Known rows, with every step that occurs:
sevi > rapo > vidulaz > ropuz > dupuv: [  7.3  -5.3   4.8 -15.4  14.4 -21.6 -17.1  24.7 -15.9 -18.6 -21.4  31.5
   9.8  -1.1  22.1   6.4  26.9]
dupuv > rapo: [-17.9   8.4  31.2  11.8   9.8  18.4  -0.3 -19.6  -4.4  14.9  18.2 -18.7
  -1.0  -0.3  -9.9 -13.4   6.3]
ropuz > dupuv > rapo: [-22.0   4.1  35.2   5.9  37.8   7.1   6.8   4.3 -12.6  20.3  29.4   1.2
   4.8 -10.3  -0.2 -13.3  12.1]
zoli > dupuv > tepo: [ -2.9 -10.6 -12.1   7.8 -20.2   9.3  22.0  -6.8   6.7  37.4   4.6 -19.3
 -13.9  10.5 -13.4  13.8 -24.4]
sevi > rapo > vidulaz > rezak: [ -2.6   5.4 -26.2 -31.5 -21.6 -23.6  -4.3  27.5 -11.0 -14.5   1.3  23.9
   5.7  12.1  26.0 -12.1  42.8]
dupuv > tepo > vidulaz > rapo: [  0.2  -6.2 -15.9  -2.0 -12.5 -10.4   1.4  11.2  11.8   6.0   2.6 -11.3
  -0.4   6.3   7.1 -13.1  -1.5]
ropuz > dupuv > tepo > vidulaz > rezak: [  2.6   1.3 -29.2 -17.5   3.8 -12.2  14.1  25.9   2.1   0.4   7.3   0.6
 -11.4   5.6   2.2 -11.8  -4.7]
rapo > vidulaz > ropuz > dupuv: [  5.5  -0.3   8.8  -8.1  15.5 -21.2 -13.8  18.9  -7.7 -17.6 -20.9  28.2
   8.1   1.2   9.5  10.0  15.2]
sevi > rapo: [-10.4  -3.6 -24.9 -39.7 -16.6  11.4  -4.6   1.5 -10.5   0.8 -15.0  -5.2
  -0.5   4.8  43.1 -19.4  46.0]
ropuz > dupuv > rapo > vidulaz > rezak: [ -8.1   9.2   2.4  -9.6   5.3 -25.8   1.1  29.4 -12.2  -5.2  23.5  27.1
   8.0   5.2   5.5  -8.6  25.8]
zoli > dupuv > foreze: [ 17.2   5.1   4.5  26.2 -27.7  -7.1  20.6 -19.6  24.6  24.1  14.3 -14.9
  -4.1  14.4 -12.7  10.1  19.0]
ropuz > dupuv: [-19.7   4.8 -10.5 -25.3  26.3  -5.8  15.3  19.3  -0.5  10.5  -1.6  14.9
  -1.3  -1.8  20.2  -6.8  21.0]
sevi > rapo > vidulaz > rezak > dupuv > tepo: [ -3.3  -9.3 -27.8  -7.7 -12.2  13.5  37.3  22.3  -4.8  16.0  17.6  -6.6
   0.4 -16.5   5.7   1.1 -21.4]
rapo > vidulaz > rezak > dupuv > foreze: [ 15.7  11.2  -7.5  17.6 -19.8  -3.0  38.5   3.7  21.2   4.0  25.8  -5.8
   6.6 -10.3  -8.1   2.6  10.8]
dupuv > rapo > vidulaz > ropuz: [ 20.5   2.5  34.2  22.7 -17.0  -5.4 -38.6 -18.6  -6.8 -33.0 -27.0   1.8
   7.4  10.2 -17.6  13.4   1.2]
zoli > dupuv: [ -2.7  -1.2  -1.0   0.6 -14.4  -2.0 -16.0 -22.1   5.9  19.3  -1.2  13.4
  -9.5  17.0   1.7  24.6   9.1]
tepo > vidulaz > rapo: [ -1.1   0.2 -12.1  -8.2 -10.6 -13.1 -14.7   4.7  13.3  -4.9  -3.7   0.1
   2.4   8.3  14.8 -12.8  15.9]
rapo > vidulaz: [ -1.4   2.7 -13.7  -7.6 -25.2  -6.0  -7.4 -26.1   6.7 -13.4 -37.9 -10.1
   0.2  19.8  -7.8  -1.6  -1.4]
sevi > rapo > vidulaz: [  1.1  -7.0 -20.8 -22.4 -27.3  -6.5 -13.6 -14.9  -8.6 -15.8 -36.6  -5.1
   5.5  14.3  18.0  -9.7  22.2]
zoli > dupuv > rapo > vidulaz > ropuz: [ 24.1  -0.8  38.6  29.2 -16.0  -9.3 -46.3 -20.6  -9.5 -26.5 -21.5  11.4
   6.4  12.8 -19.5  24.7   0.5]
tepo > vidulaz: [  8.8  -1.1 -22.7  -5.7  -6.8  15.2 -14.7 -43.7  17.8 -13.7 -43.2 -34.3
 -19.0  15.9 -13.3  -7.8 -26.0]

Rows:
[ -1.7  -7.7 -12.6  -4.9   1.0 -16.6   4.9  23.1   7.7   9.0   6.5  -2.0
   2.4   1.3  13.2 -12.7   1.3] : ropuz > dupuv > tepo > vidulaz > rapo
[ 31.0  -5.1   1.4  15.6 -17.6   8.9 -26.2 -22.2   8.4 -26.7 -43.4 -23.2
 -11.6  12.2 -21.4  10.5 -29.5] : dupuv > tepo > vidulaz > ropuz
[ -0.4   5.8 -22.2 -10.6   6.5  14.5   6.7   2.4   7.7  -9.7  13.6  15.0
  -3.1 -19.7   5.4   9.3 -15.3] : tepo > vidulaz > rezak > dupuv
[ -0.9   2.7   7.3 -12.6  20.9 -11.5  -7.7  24.7  -4.6  -9.0 -10.9  27.0
   2.8  -3.0  15.2   6.4  22.4] : vidulaz > ropuz > dupuv
[ -3.1   0.0  19.2  17.2  -0.5   8.3  -6.7 -28.1  -5.4  -7.1  -2.1  -5.9
   9.8  -5.5 -17.9   4.8 -18.3] : rezak > dupuv > rapo > vidulaz
[ -8.9   2.9  48.3  15.1  33.1   2.5  -8.9   8.4 -16.6   6.1  22.8   9.2
   7.6 -10.8  -3.4  -4.0  12.5] : vidulaz > ropuz > dupuv > rapo
[ -3.4  12.8 -22.2 -21.6 -20.6 -23.0   0.1  19.9   0.6 -13.4   0.8  19.5
   1.2  15.7   7.9  -7.1  25.7] : rapo > vidulaz > rezak
[ -0.6  -0.1  46.0  19.7  36.9   3.8 -15.6  -1.4 -14.4  -0.3  13.5   1.6
   4.6  -9.1  -9.4  -3.6   0.0] : tepo > vidulaz > ropuz > dupuv > rapo
[ 18.0 -16.1 -20.4  11.9 -10.9  11.9  -1.9 -37.5  13.7   8.4 -27.7 -38.9
 -22.9  15.0 -25.7   8.0 -51.9] : zoli > dupuv > tepo > vidulaz
[ 11.0  -2.3   4.5  -6.0  24.8 -11.5 -17.8  10.7  -1.9 -18.7 -23.6  16.6
  -1.5  -0.4   7.0   6.7   3.3] : tepo > vidulaz > ropuz > dupuv
[ -9.0  -2.5 -25.2  -4.0  -7.6  19.0  45.1  20.7   4.3  23.1  23.2 -11.1
  -5.9 -17.2  -3.1   2.6 -27.8] : vidulaz > rezak > dupuv > tepo
[ -7.5   5.3  26.1  17.5  23.3  22.2   0.6  -7.0  -7.6   6.0  39.2   0.4
   3.5 -22.1  -9.5  -1.7 -13.0] : tepo > vidulaz > rezak > dupuv > rapo
[ 13.0 -12.5 -26.8   8.1  -2.7  27.8  12.0 -34.0  15.1   0.4 -25.0 -43.2
 -18.2  -3.8 -23.4   1.8 -62.6] : rezak > dupuv > tepo > vidulaz
[ -6.8  -1.4  21.5   8.8  10.6  -9.5  -6.4 -12.4 -11.1  -1.8  -5.1  -0.2
  10.4   4.2 -11.2  -4.8  -2.2] : ropuz > dupuv > rapo > vidulaz
[-16.2   5.1  33.5  18.0  19.5  32.1   4.9 -18.5  -5.2  14.2  33.7  -6.4
   5.8 -23.1  -8.9   0.2 -11.7] : rezak > dupuv > rapo
[  1.2  -7.3 -14.5   1.5  -6.4  -4.7   4.2  12.4  10.5   5.8   9.2  -5.8
   1.6  -5.3   7.8  -5.8  -9.5] : rezak > dupuv > tepo > vidulaz > rapo
[ -1.8  -7.5  -6.7  -1.1   5.6   1.3  27.9  25.9  -1.8  17.2  -1.3  -9.7
  -4.4  -3.7  -2.3   0.9 -15.3] : vidulaz > ropuz > dupuv > tepo
[ -5.3   7.9 -18.5 -11.2  -2.2   5.2   9.7  11.1   2.0  -9.1  15.6  26.9
   5.8 -18.2   8.1  12.9  -3.1] : rapo > vidulaz > rezak > dupuv
[-16.2   9.2  29.6  12.9  20.7  21.2   7.3   2.7  -8.7  12.2  48.5   8.6
   6.9 -23.8  -3.8  -1.5   0.0] : vidulaz > rezak > dupuv > rapo
